Known rows, with every way that one mark hangs from another:
(k649 (k828 k580) (k911 (k157 (k148 k656)))): [-2.80  2.84 -5.58 -0.37 -0.73 -0.82  0.89 -1.59 -0.87 -1.53 -0.48  1.79
 -4.62 -0.92 -2.13  0.78 -0.32  3.10 -0.02  1.85  7.63  1.56 -4.16  0.91
 -0.86]
(k797 k148): [-0.50 -0.82 -5.77 -1.36  0.63 -2.21  0.06 -0.17 -1.21  0.27 -2.43  1.88
 -2.82  0.15  0.40 -1.77  1.69  0.94 -0.23  1.03 -1.20  1.35 -2.69 -1.14
  1.26]
(k987 k828): [-0.11  0.62  2.64  2.14 -1.14  0.04  1.03 -0.02  0.06 -0.80 -2.01  2.18
 -0.90  0.23 -1.07 -0.72  2.60  1.31 -1.14  1.05 -0.27  3.68 -1.16 -1.56
 -0.37]
(k987 (k828 k580 (k649 (k911 (k157 (k148 k656)))))): [-3.07  2.48 -1.74  3.40 -0.02  0.59  0.57  0.33  0.88 -2.16 -0.28  2.45
 -2.69 -0.21 -1.29  0.18 -2.67  3.73 -1.62  1.92  7.25  1.23 -2.57 -0.49
  0.51]
(k580 (k828 (k649 (k911 (k157 k148))))): [-1.93  2.90 -1.41  1.47 -0.59  0.10 -2.23 -0.35 -1.60 -3.18 -0.82  1.55
 -4.62  0.85 -1.95  0.37 -0.93  3.91 -0.33  0.91  5.64  3.93 -1.74 -3.83
  2.12]
(k797 (k148 k157 (k656 (k828 k649)))): [-1.61 -1.38 -1.99  2.91 -0.32  0.63 -1.28 -0.15  0.15  0.30 -4.73  4.59
 -3.59 -0.67 -1.63 -0.56 -3.40  1.83 -1.57 -1.21  1.77 -0.20 -2.43  0.49
  3.86]
(k828 k580): [ 0.55 -0.98 -3.13 -0.17  1.42 -1.94  0.93  0.05  0.46  0.90  0.99  1.08
 -1.87  2.06  0.43  0.53 -0.36  0.83 -2.95  2.20 -0.03  3.40 -1.66  1.23
 -0.84]
(k580 k828): [ 0.72  0.10  0.58 -0.02 -0.59 -0.66  0.24 -1.45 -1.51 -0.28 -2.04  2.15
 -3.36  0.38 -1.58 -0.03  2.35  1.97 -2.16  0.47 -1.54  4.62 -1.43 -1.50
  0.87]
(k911 k649): [-0.54  1.34 -0.40  2.76  0.22 -0.88 -0.72  0.42  0.13 -1.82 -1.08 -0.06
 -2.23  1.55  0.35 -1.32  0.69  1.03 -2.22  0.10  2.77  1.82 -2.61  0.35
 -0.80]
(k148 k157 (k656 (k828 (k649 k911))) k797): [-1.94 -0.44  3.41  4.52 -2.27  3.11 -2.65 -1.03  1.70 -1.15 -3.53  3.02
 -1.92  0.04 -2.35  0.60 -4.40  1.59 -2.95 -1.52  4.22  1.26 -0.64  0.97
  4.12]
(k356 (k322 (k656 (k148 k157 k797) (k828 k580)))): [-1.84 -1.81  1.27  2.32  0.49  0.78 -0.84 -0.83  3.03  0.63  2.85  1.25
 -1.63  3.40 -2.17  4.22 -3.21  2.31 -4.05 -1.13  0.30  1.57  0.25 -0.47
 -1.01]
(k157 (k148 k797)): [-0.63 -0.64 -0.42 -0.62 -1.09 -1.82 -1.25 -0.45  0.52  0.89  2.03 -1.52
 -3.12  2.01 -1.45 -2.33  2.47  1.76 -1.66 -0.73 -1.01  1.38 -1.72 -0.67
  1.43]
(k656 (k828 k649)): [ 0.05 -0.17  3.15  3.35 -0.74  1.18 -1.84  0.05  0.58 -0.48 -2.33  3.73
 -1.38  2.93 -1.33  0.65 -0.84  2.67 -3.01 -0.30  2.65  4.26 -0.61 -1.68
  2.27]
(k649 (k828 k580) (k911 k157)): [-0.90  3.58 -4.13  0.16 -0.28 -0.63  0.41 -0.19 -0.78 -2.12 -1.13  2.34
 -2.85  0.92 -1.12  2.54 -2.27  1.80 -0.32  3.51  6.60  4.45 -2.26 -0.84
 -2.00]
(k649 (k828 k580) (k911 (k157 (k148 k656 k797)))): [-2.50  3.13 -3.37 -0.56 -1.39 -0.59  0.19 -1.33  0.24 -0.56  0.56  0.53
 -4.76  0.00 -2.79  0.24 -1.23  2.84 -1.22  1.01  5.86  0.76 -3.43  0.99
  0.14]
(k828 k580 (k649 (k911 (k157 (k148 k656 k797))))): [-2.82  1.14 -3.73  1.77  0.85 -0.22 -1.18 -0.02  1.49  0.07  1.54  0.32
 -3.91  1.16 -1.05 -0.34 -4.50  2.70 -2.92  1.19  6.01 -0.18 -2.35  0.77
  1.98]
(k797 (k148 k157)): [-0.80 -1.24 -6.08 -0.23  0.36 -2.58 -0.61  0.52 -0.92  0.09 -2.06  1.28
 -3.48 -0.48 -0.25 -1.34 -1.38 -0.19  0.67  0.85 -1.15  0.80 -2.33  0.01
  0.96]
(k157 (k148 (k656 (k828 k580 (k649 k911))) k797)): [-1.93 -0.26  0.73  1.46 -1.34  1.92 -1.62 -1.16  2.12 -0.42  0.23  2.12
 -2.06  2.91 -1.49  0.68 -1.72  4.41 -4.14 -1.09  4.59  1.47 -1.95  1.50
  3.89]
(k356 k322): [ 0.09 -1.84 -1.61  0.08 -0.31 -1.24  0.95 -0.84 -0.29  0.25 -2.71  1.06
 -1.08 -0.56  0.22 -0.90  3.11  1.25 -3.69 -0.19  1.32  3.15 -3.13 -1.29
 -2.29]
(k797 (k148 k157 (k656 (k828 k580 k649)))): [-1.12 -1.62 -3.77  2.09  1.06  0.11 -0.37  0.53  0.98  1.05 -2.65  4.63
 -3.41  1.10 -1.09  0.98 -5.60  2.14 -2.84  0.05  1.76  0.16 -2.43  2.31
  3.04]
(k828 k580 (k649 k911)): [ 0.26 -0.63 -3.15  1.64  1.15 -0.18  0.09  0.09  1.35 -1.47 -0.33  2.88
 -1.27  2.09  1.67  1.22 -2.67  2.24 -3.02  2.10  5.32  3.95 -1.27  0.25
  1.24]
(k356 (k322 (k656 (k828 (k649 k911))))): [-1.57 -0.88  0.87  3.24 -0.91  2.46 -0.17 -1.61  1.35 -3.10 -3.54  4.74
  0.05 -0.65 -0.39  2.23  0.63  4.47 -3.44 -2.05  8.07  3.92 -0.85 -3.15
  0.76]
(k987 (k828 k580 k649)): [ 0.91  0.09  2.11  3.51  0.89  0.03  1.35  1.48  2.01 -0.20 -0.32  3.46
 -0.92  2.42 -0.04  0.66 -1.68  2.56 -3.76  1.28  2.24  4.10 -0.68 -0.47
  0.37]
(k322 k356 k656): [-2.03 -1.61 -1.02  1.31  1.10 -3.25  1.01 -2.02  1.45 -1.29  0.46  1.96
 -2.23 -0.50 -0.85  1.55 -0.06  1.98  1.28 -0.37  0.91  2.16  0.55 -0.35
 -2.69]
(k987 (k828 k580 (k649 (k911 (k157 k148))))): [-2.15  3.12 -1.16  2.97  0.14 -0.15 -0.48  1.71  0.82 -3.00  1.14  1.67
 -2.04  2.39 -0.86  0.86 -2.83  3.67 -0.70  2.62  6.91  3.32 -1.50 -2.23
 -0.03]

Rows:
[-1.68 -0.07  4.04  2.96 -1.77  1.23 -3.83 -0.46  1.06  0.16  0.68  0.64
 -2.52  4.69 -2.76  1.81 -2.32  0.67 -1.04 -0.19 -2.17  2.08  0.40 -0.92
  1.84] => (k656 (k148 k157 k797) k828)
[-0.35 -1.39  2.74  3.95  0.08  1.26 -1.32  0.35  2.79  2.16 -0.40  2.73
 -2.66  2.35 -2.56  1.42 -6.55  1.48 -5.37 -0.83  1.35  1.12 -0.61  2.90
  2.61] => (k148 k157 (k656 (k828 k580 k649)) k797)
[-1.51 -0.77 -1.48  1.84 -0.12  0.99 -0.57 -0.80 -0.15  0.60 -5.29  5.44
 -2.91  0.07 -1.15 -0.94 -0.50  2.87 -2.37 -1.00  1.72  0.39 -2.75 -0.47
  4.22] => (k797 (k148 (k656 (k828 k649))))
[-1.81  1.93 -2.32  3.14  0.55  0.06 -1.90  0.44 -0.25 -2.35 -1.75  2.10
 -2.12  0.42  0.01  0.42 -3.38  1.51 -0.84  2.28  6.69  3.01 -1.24 -2.75
  0.84] => (k828 (k649 (k911 k157)))
[-1.26  5.42 -0.03  3.47 -0.38 -0.82 -0.85  0.97 -0.89 -2.58 -2.13  1.06
 -4.00  1.18 -2.07 -0.27 -1.13  1.57 -0.71  1.00  6.82  2.32 -2.95 -1.34
 -2.34] => (k911 k157 (k649 k828))
[-2.21 -0.68  0.44  0.51 -1.89  0.39 -0.77 -2.19 -0.66  0.14 -1.44  1.69
 -2.72  0.46 -2.74 -1.08  3.46  2.99 -1.50 -1.27  0.95  1.21 -2.96  0.53
  1.71] => (k157 (k148 (k656 k828)))
[-3.06  2.12 -4.90 -0.10 -0.84 -1.43 -2.02 -0.37 -1.50 -2.64  0.51 -0.77
 -3.06  0.38 -1.01 -0.61  0.34  1.83  1.46  2.26  4.78  2.37 -2.46 -2.24
 -0.47] => (k649 (k911 (k157 k148)))
[-2.10 -0.90 -4.98  1.79  0.06  1.28 -0.77 -0.23  0.64 -1.25 -3.82  4.88
 -2.73  0.32 -0.12  1.61 -5.52  2.54 -1.75  0.68  4.37  0.72 -2.60  1.95
  3.40] => (k797 (k148 k157 (k656 (k828 k580 (k649 k911)))))
[-3.16  2.06 -5.41  1.44  0.92  1.06 -1.08  0.20 -0.39 -1.16 -3.74  4.96
 -2.72  0.98 -0.51  1.97 -5.35  3.08 -1.88  2.37  5.76  0.86 -2.75 -0.32
  2.46] => (k797 (k148 (k656 (k828 k580 (k649 (k911 k157))))))
[-1.12 -1.14  0.58  2.32 -0.29 -0.67 -2.46 -0.40  1.36  0.63  1.94 -0.46
 -3.30  2.99 -1.31 -0.02 -2.11 -0.37 -0.93  0.26 -2.20  0.85 -0.15 -0.41
  1.31] => (k656 (k148 k157 k797))
[-2.15 -0.37  2.58  0.51 -2.45  0.70 -1.71 -1.87  0.48  1.15 -0.54  0.32
 -2.82  1.36 -3.46 -1.43  2.51  2.76 -2.59 -2.16 -0.69  0.52 -2.24  0.69
  2.65] => (k157 (k148 (k656 k828) k797))
[-2.03  3.35  1.00  2.87 -0.36  0.14 -1.43  1.97  1.99 -1.88  2.14  0.40
 -1.98  3.45 -1.32  0.32 -3.56  3.36 -1.77  1.85  5.14  2.57 -0.78 -2.09
  1.00] => (k987 (k828 k580 (k649 (k911 (k157 (k148 k797))))))
[-1.91 -0.44  1.99  3.17 -1.11  0.80 -3.04 -0.78  0.01 -0.98 -0.05  1.78
 -2.41  3.80 -2.15  2.13 -1.36  0.89 -0.06  0.54 -0.53  2.95 -0.31 -1.02
  0.93] => (k656 (k148 k157) k828)
[-3.31  3.32 -1.81  0.33 -2.68  0.12 -0.71 -2.03 -0.71 -1.24 -1.74  0.75
 -4.83 -1.61 -3.52 -1.03  0.89  2.64  0.08 -0.21  6.00  0.30 -3.23 -0.82
  0.95] => (k649 k828 (k911 (k157 (k148 k656 k797))))
[ 0.28  0.62  0.61  1.91 -0.73  1.22 -0.69 -1.31 -0.62 -2.66 -3.25  3.69
 -2.83  0.33 -0.26  0.71  0.30  3.38 -2.45  0.30  3.81  5.24 -1.04 -2.47
  3.08] => (k580 (k828 (k649 k911)))
[-0.97 -1.24  4.44  4.71 -1.23  1.96 -2.22 -0.33  2.05  1.27 -2.82  2.77
 -2.85  0.75 -3.23 -0.11 -4.51  1.23 -4.02 -2.02  1.58  0.71 -0.63  1.37
  3.66] => (k148 k157 (k656 (k828 k649)) k797)
[-3.10  1.77  2.79  3.35 -1.01  1.04 -3.22  0.00  0.77  0.96 -0.47  1.26
 -3.86  1.83 -4.05 -0.75 -2.64  3.17 -2.89 -1.30  3.13 -0.01 -1.65 -1.13
  3.07] => (k911 (k157 (k148 (k656 (k828 k649)) k797)))
[-2.64  2.03 -1.16  3.40  0.38  2.04 -1.10 -0.22  0.52 -1.21 -2.49  4.19
 -1.80  1.37 -1.23  2.83 -5.44  2.87 -3.07  2.33  6.96  2.65 -1.83  0.36
  1.20] => (k148 (k656 (k828 k580 (k649 (k911 k157)))))
[-1.21  1.76 -4.21  2.33  1.71 -0.57 -1.04  1.03  0.54 -1.48  0.09  2.11
 -1.90  2.00  0.66  1.81 -5.44  1.84 -2.17  3.51  6.58  3.54 -1.31 -0.84
 -0.16] => (k828 k580 (k649 (k911 k157)))
[-1.99  2.03 -3.29  1.24  0.83 -0.97 -2.42  1.34  1.56 -0.92  3.30 -0.60
 -3.21  3.70 -0.61  0.15 -4.59  2.72 -2.06  1.85  5.54  1.97 -1.32 -1.04
  1.24] => (k828 k580 (k649 (k911 (k157 (k148 k797)))))
[-1.81  3.13  0.59  1.38 -1.06  0.28 -3.16 -0.07 -0.49 -2.12  0.05  0.33
 -4.82  2.02 -2.52 -0.07 -1.65  3.73 -1.49  0.18  4.06  3.14 -0.95 -3.76
  3.15] => (k580 (k828 (k649 (k911 (k157 (k148 k797))))))
[-0.78  5.10 -1.70  2.73  0.92 -1.50  0.04  1.60  0.03 -1.71 -0.15  0.98
 -3.88  2.75 -1.32  1.31 -3.47  1.85 -2.15  2.10  6.49  2.72 -3.09  0.25
 -2.99] => (k911 k157 (k649 (k828 k580)))
[-2.42  4.61 -1.02  1.92  0.00 -1.35 -0.33  0.50  0.99 -0.23  1.39 -0.75
 -5.77  1.70 -2.91 -0.96 -2.32  2.79 -2.93 -0.22  5.71 -1.01 -4.21  2.02
 -1.05] => (k911 (k157 (k148 k656 k797)) (k649 (k828 k580)))
[-2.72 -0.46  2.44  1.88 -0.47 -1.30 -0.41 -2.08  1.34 -1.98 -0.61  2.98
 -1.37  1.35 -2.36  3.11 -0.26  2.95  1.09 -0.97  0.85  3.40  1.10 -0.97
 -1.97] => (k322 k356 (k656 k828))
[-2.51 -0.51 -3.17  2.70 -1.25  1.82 -1.76 -0.83 -0.13 -2.08 -5.91  5.06
 -2.85 -1.05 -0.89  0.22 -3.50  2.33 -0.50 -0.51  4.54  0.31 -2.47  0.29
  4.36] => (k797 (k148 k157 (k656 (k828 (k649 k911)))))
[-0.53 -1.76  0.49  4.07  0.46  1.03 -0.50  0.02  1.82  0.97 -1.52  3.77
 -2.57  1.48 -1.91  1.91 -5.64  1.79 -4.15 -0.06  2.93  1.87 -1.49  2.92
  1.74] => (k148 k157 (k656 (k828 k580 k649)))
